Known rows, with every way that one mark hangs from another
ruteli[bevikot giziga pubar]: [ 5.82  2.26  1.63 -2.75 -3.22 -4.40 -2.55  1.00 -0.70 -1.71 -2.36  0.68
 -0.31 -0.18 -0.49 -3.40  2.52  0.11 -3.28  4.75  4.18]
dugi[giziga]: [ 2.33  0.98 -1.94  1.33 -2.40 -3.74 -1.79 -1.02 -0.31 -0.60 -2.28  1.09
  0.12  0.42 -1.14 -3.34  1.56  0.08 -2.35  2.28  2.12]
ruteli[giziga[dugi purip[pubar vozu]]]: [ 2.35  0.43  1.61 -0.70 -2.35 -1.34 -0.88  0.68  1.37 -1.47 -4.03  1.04
 -1.19  2.99 -0.09 -4.77  2.75 -1.74 -4.38  5.46  4.61]
giziga[dugi[bevikot] purip[vozu]]: [ 3.32  0.10 -0.77  2.92 -1.59 -0.29  0.45 -1.00  0.36 -1.32 -3.64  1.20
 -0.61  1.06 -0.39 -4.54  1.88 -3.53 -3.08  6.51  4.66]
pubar[ruteli]: [ 5.09  0.82 -0.94 -1.09 -1.37 -3.91 -1.97 -1.12  0.44 -1.92 -1.30  0.77
 -0.42 -0.10 -1.22 -2.51  2.51 -1.03 -2.94  1.84  3.23]
ruteli[giziga[dugi purip] pubar]: [ 4.08  0.35  3.68 -2.61 -3.14 -2.21 -1.10  0.48  0.50 -1.09 -4.35  0.43
 -0.62 -0.60  0.82 -3.58  2.89  0.19 -4.54  6.38  4.70]
giziga[dugi[bevikot]]: [ 3.06 -0.10 -0.57  2.30 -1.30 -0.58 -0.63 -1.05  0.16 -1.03 -2.98  1.34
  0.57 -1.36 -1.19 -3.07  2.16 -2.36 -2.40  5.95  3.41]
pubar[ruteli[giziga[dugi]]]: [ 5.69  0.96  0.72 -2.59 -1.48 -2.95 -2.26 -0.77  0.96 -1.99 -2.66  0.79
 -0.01 -0.11 -0.59 -1.98  3.42 -0.07 -3.74  5.04  4.01]
ruteli[bevikot giziga[dugi] pubar]: [ 5.60  1.91  2.40 -2.40 -2.29 -2.82 -1.95  0.24  0.36 -1.73 -3.44  0.88
  0.01 -0.11 -0.44 -2.73  2.99  0.21 -3.61  6.85  4.94]
giziga[dugi purip[pubar]]: [ 1.32 -0.42  1.44  2.11 -1.37 -0.46  0.65 -0.78  2.06 -1.42 -3.48  0.95
 -1.63  1.95 -0.64 -3.81  2.15 -2.34 -3.44  4.00  4.25]
pubar[dugi ruteli[bevikot giziga]]: [ 8.42  1.45 -0.54 -1.20 -0.03 -3.34 -2.85 -0.45  0.74 -2.98 -2.33  0.76
  0.63 -0.16 -1.06 -2.01  4.66  0.61 -2.78  5.41  4.70]
purip[giziga pubar vozu]: [ 0.49  0.76 -1.62 -0.12 -1.14 -2.04 -1.43  2.13  2.22 -1.75 -3.22  1.54
 -2.47  6.68 -1.62 -7.31  1.41 -3.49 -3.25  2.53  0.22]
bevikot[ruteli]: [ 1.42  1.17 -1.52  1.87 -1.09 -1.35 -1.40 -0.46  0.23 -1.00 -2.06  1.19
  0.21 -0.50 -1.45 -4.54  1.00 -1.79 -2.72  0.21  3.43]
giziga[purip[pubar[dugi[bevikot]] vozu]]: [ 3.26  0.00 -1.06  2.71 -1.34 -1.36 -0.47  0.85  0.61 -1.71 -3.14  0.94
 -0.76  3.01 -0.82 -6.26  2.89 -3.15 -3.00  4.27  3.81]
dugi[bevikot[ruteli[pubar]] giziga]: [ 4.37  2.47 -2.60  2.64 -2.87 -2.55 -1.97  0.14 -1.76 -0.46 -2.96  0.78
  2.20 -0.89 -0.82 -5.38  1.81 -0.67 -2.05  5.89  1.83]
dugi[bevikot]: [ 3.54  0.38 -1.81  2.17 -2.62 -2.48 -1.40 -0.08 -1.47 -0.97 -1.63  1.11
  0.44 -1.83 -1.20 -4.18  1.56 -2.73 -1.76  3.92  2.36]
giziga[dugi purip[pubar vozu]]: [ 1.37  0.00  0.50  1.81 -0.98 -0.43  0.47 -0.34  2.30 -1.56 -3.85  1.18
 -1.70  4.11 -0.79 -4.99  2.23 -3.05 -3.98  4.28  4.71]
bevikot[ruteli[giziga[dugi purip] pubar]]: [ 3.17  1.41  2.05 -0.63 -2.07 -0.85 -1.20  0.40  0.55 -1.09 -4.19  0.59
  0.26 -0.55  0.22 -4.68  2.21 -0.43 -4.25  4.66  4.88]
dugi[giziga[purip]]: [ 2.45  0.77 -1.30  2.06 -2.88 -3.60 -0.80 -1.26 -0.29 -0.75 -2.53  0.80
 -0.79  0.74 -0.44 -3.53  1.31 -0.22 -2.50  2.52  2.75]
ruteli[pubar]: [ 3.25  0.36  0.89 -1.51 -2.43 -3.50 -1.81  0.43 -0.16 -0.85 -2.43  0.70
 -0.28 -0.75 -0.76 -4.04  2.06 -0.59 -3.35  2.22  3.03]

Rows
[ 4.67  0.27 -1.49  2.50 -0.60 -0.59 -2.16  0.60 -0.46 -1.36 -3.29  1.04
  2.00 -2.06 -1.02 -4.75  3.38 -1.12 -2.24  5.34  3.50] => pubar[dugi[bevikot[ruteli[giziga]]]]
[ 4.01  1.52 -1.38  1.86 -2.34 -1.71 -1.62  0.60 -1.38 -0.88 -2.38  0.84
  1.36 -1.86 -1.02 -5.46  1.69 -2.32 -2.31  4.42  2.72] => dugi[bevikot[ruteli[pubar]]]
[ 2.32 -0.04 -1.55  1.15  0.02 -1.54 -1.79  1.32  1.82 -1.70 -3.21  1.41
  0.04  4.30 -1.90 -6.22  3.63 -2.27 -3.37  2.74  3.42] => purip[pubar[dugi] vozu]
[ 4.35  1.60  0.74 -0.34 -1.67 -2.22 -1.57 -0.61  0.50 -1.90 -2.71  1.29
 -0.34  0.18 -1.00 -2.06  2.37 -0.67 -2.87  5.41  4.86] => ruteli[bevikot giziga[dugi]]
[ 2.63  0.30 -0.31  3.07 -1.53 -0.11  0.50  0.04  1.01 -1.51 -3.79  1.17
 -0.78  3.13 -0.70 -5.57  2.42 -3.96 -3.31  6.83  4.20] => giziga[dugi[bevikot] purip[pubar vozu]]
[ 5.95  1.71 -1.75  1.32 -0.01 -3.28 -2.17 -0.20  1.55 -2.53 -2.35  0.85
  0.46  3.08 -1.86 -3.47  4.38  0.06 -2.40  4.76  3.07] => purip[pubar[dugi[giziga] ruteli[bevikot]]]
[ 4.25  0.58  2.86 -3.00 -4.09 -3.77 -1.72  1.14 -0.55 -1.04 -3.33  0.25
 -0.97 -0.72  0.74 -4.29  2.44  0.06 -4.20  4.24  3.95] => ruteli[giziga[purip] pubar]
[ 3.22  0.92 -2.17  3.67 -0.75 -1.18 -1.89  0.99  0.43 -1.28 -3.28  1.04
  1.68  1.59 -1.65 -5.70  3.47 -1.20 -2.09  5.11  2.12] => purip[pubar[dugi[bevikot[ruteli] giziga]]]
[ 3.75  1.62 -1.55  1.68 -2.70 -1.60 -2.01  0.68 -1.64 -0.97 -2.29  1.02
  1.34 -1.80 -0.87 -5.10  1.71 -2.26 -2.27  4.67  2.87] => dugi[bevikot[ruteli[giziga]]]
[ 4.21  1.26  0.50 -2.05 -2.25 -3.70 -2.38  0.92  0.88 -2.01 -1.90  0.72
 -0.59  2.29 -1.08 -3.99  3.40 -0.98 -3.52  3.28  2.75] => purip[pubar[ruteli[giziga]]]
[ 6.62  0.99  0.68 -1.23 -2.29 -2.59 -1.47 -0.80  0.13 -2.09 -2.79  0.53
 -0.20 -0.57  0.08 -2.49  3.26 -0.91 -3.47  6.80  4.21] => pubar[ruteli[giziga[dugi[bevikot] purip]]]
[ 3.28 -0.25  0.13  3.24 -1.87 -0.34  0.60 -1.40  0.26 -1.17 -3.31  0.94
 -0.63 -1.06 -0.27 -3.30  1.79 -2.75 -2.61  6.32  4.19] => giziga[dugi[bevikot] purip]
[ 2.95  0.80 -1.29  3.76 -1.01  0.61  0.44 -0.91  0.50 -1.33 -3.85  1.20
 -0.02  1.09 -0.50 -5.30  1.63 -3.64 -3.12  6.17  4.94] => giziga[dugi[bevikot[ruteli]] purip[vozu]]
[ 2.98  1.57  1.55 -1.27 -1.73 -1.02 -1.93  0.57  0.66 -0.97 -4.03  0.85
  1.00 -0.76 -0.40 -4.54  2.44 -0.12 -4.12  4.46  4.28] => bevikot[ruteli[giziga[dugi] pubar]]
[ 1.44  0.61 -1.50  1.37 -0.63 -0.19 -0.81  1.77  2.35 -1.75 -4.23  1.69
 -1.44  6.15 -1.52 -7.03  2.02 -4.18 -3.13  6.69  0.53] => purip[giziga[dugi[bevikot]] pubar vozu]
[ 8.01  0.93 -2.96  1.76 -0.41 -3.01 -2.56 -0.94 -0.19 -1.96 -2.83  0.69
  2.14 -0.83 -1.08 -3.00  4.60  0.37 -1.95  7.20  2.51] => pubar[dugi[bevikot giziga] ruteli]
[ 4.31  1.76 -0.63 -2.49 -1.89 -3.64 -2.60  1.44  1.11 -2.18 -2.38  1.03
 -0.46  4.96 -1.25 -5.57  3.61 -1.92 -4.16  3.65  3.34] => purip[pubar[ruteli[giziga]] vozu]
[ 1.99  1.29 -1.77  1.88 -2.65 -3.42 -0.91 -0.15  0.41 -1.01 -2.88  0.94
 -1.02  3.99 -0.72 -5.29  1.84 -1.19 -3.06  3.01  2.80] => dugi[giziga[purip[pubar vozu]]]
[ 3.96  0.16  0.96  0.43 -2.93 -2.12 -1.51  1.37 -0.15 -1.52 -3.25  0.63
 -0.32  0.29 -0.02 -4.82  3.22 -1.38 -3.14  5.55  3.50] => ruteli[giziga[purip[pubar[dugi[bevikot]]]]]
[ 1.10  0.71 -0.73  2.47 -0.64  0.53 -0.56  1.24  2.16 -1.60 -4.00  1.40
 -0.99  3.43 -1.44 -6.16  1.61 -3.38 -2.50  5.99  0.24] => purip[giziga[dugi[bevikot[ruteli]]] pubar]
[ 3.69 -0.07 -1.96  2.48 -0.50 -2.16 -1.32 -0.66  0.77 -1.26 -3.69  1.03
  0.25  1.23 -0.74 -4.27  3.15  0.02 -2.77  3.81  3.69] => pubar[dugi[giziga[purip[vozu]]]]
[ 1.91  1.76 -0.31  0.54 -2.22 -1.47 -1.43  1.11  0.35 -1.38 -3.05  0.94
 -0.39  2.26 -0.56 -6.19  1.70 -1.98 -3.84  2.23  4.20] => bevikot[ruteli[giziga[purip[pubar vozu]]]]
[ 7.17  2.41 -0.47 -2.23 -1.97 -4.60 -2.60 -0.65 -0.01 -2.58 -1.20  0.76
 -0.43  0.36 -1.00 -2.00  2.98 -0.41 -2.86  3.91  4.14] => pubar[ruteli[bevikot giziga]]
[ 6.65  0.61 -2.10  0.50  0.14 -3.34 -2.60 -1.30  1.10 -2.00 -2.86  0.73
  1.30  0.17 -1.16 -2.39  4.45  1.34 -2.65  4.59  3.09] => pubar[dugi[giziga] ruteli]
[ 3.26  0.82 -0.27  0.90 -0.26 -1.11 -1.86  0.39  0.58 -1.14 -3.35  0.81
  1.24 -1.03 -1.09 -5.06  2.71 -0.42 -3.29  2.32  3.85] => bevikot[ruteli[pubar[dugi]]]
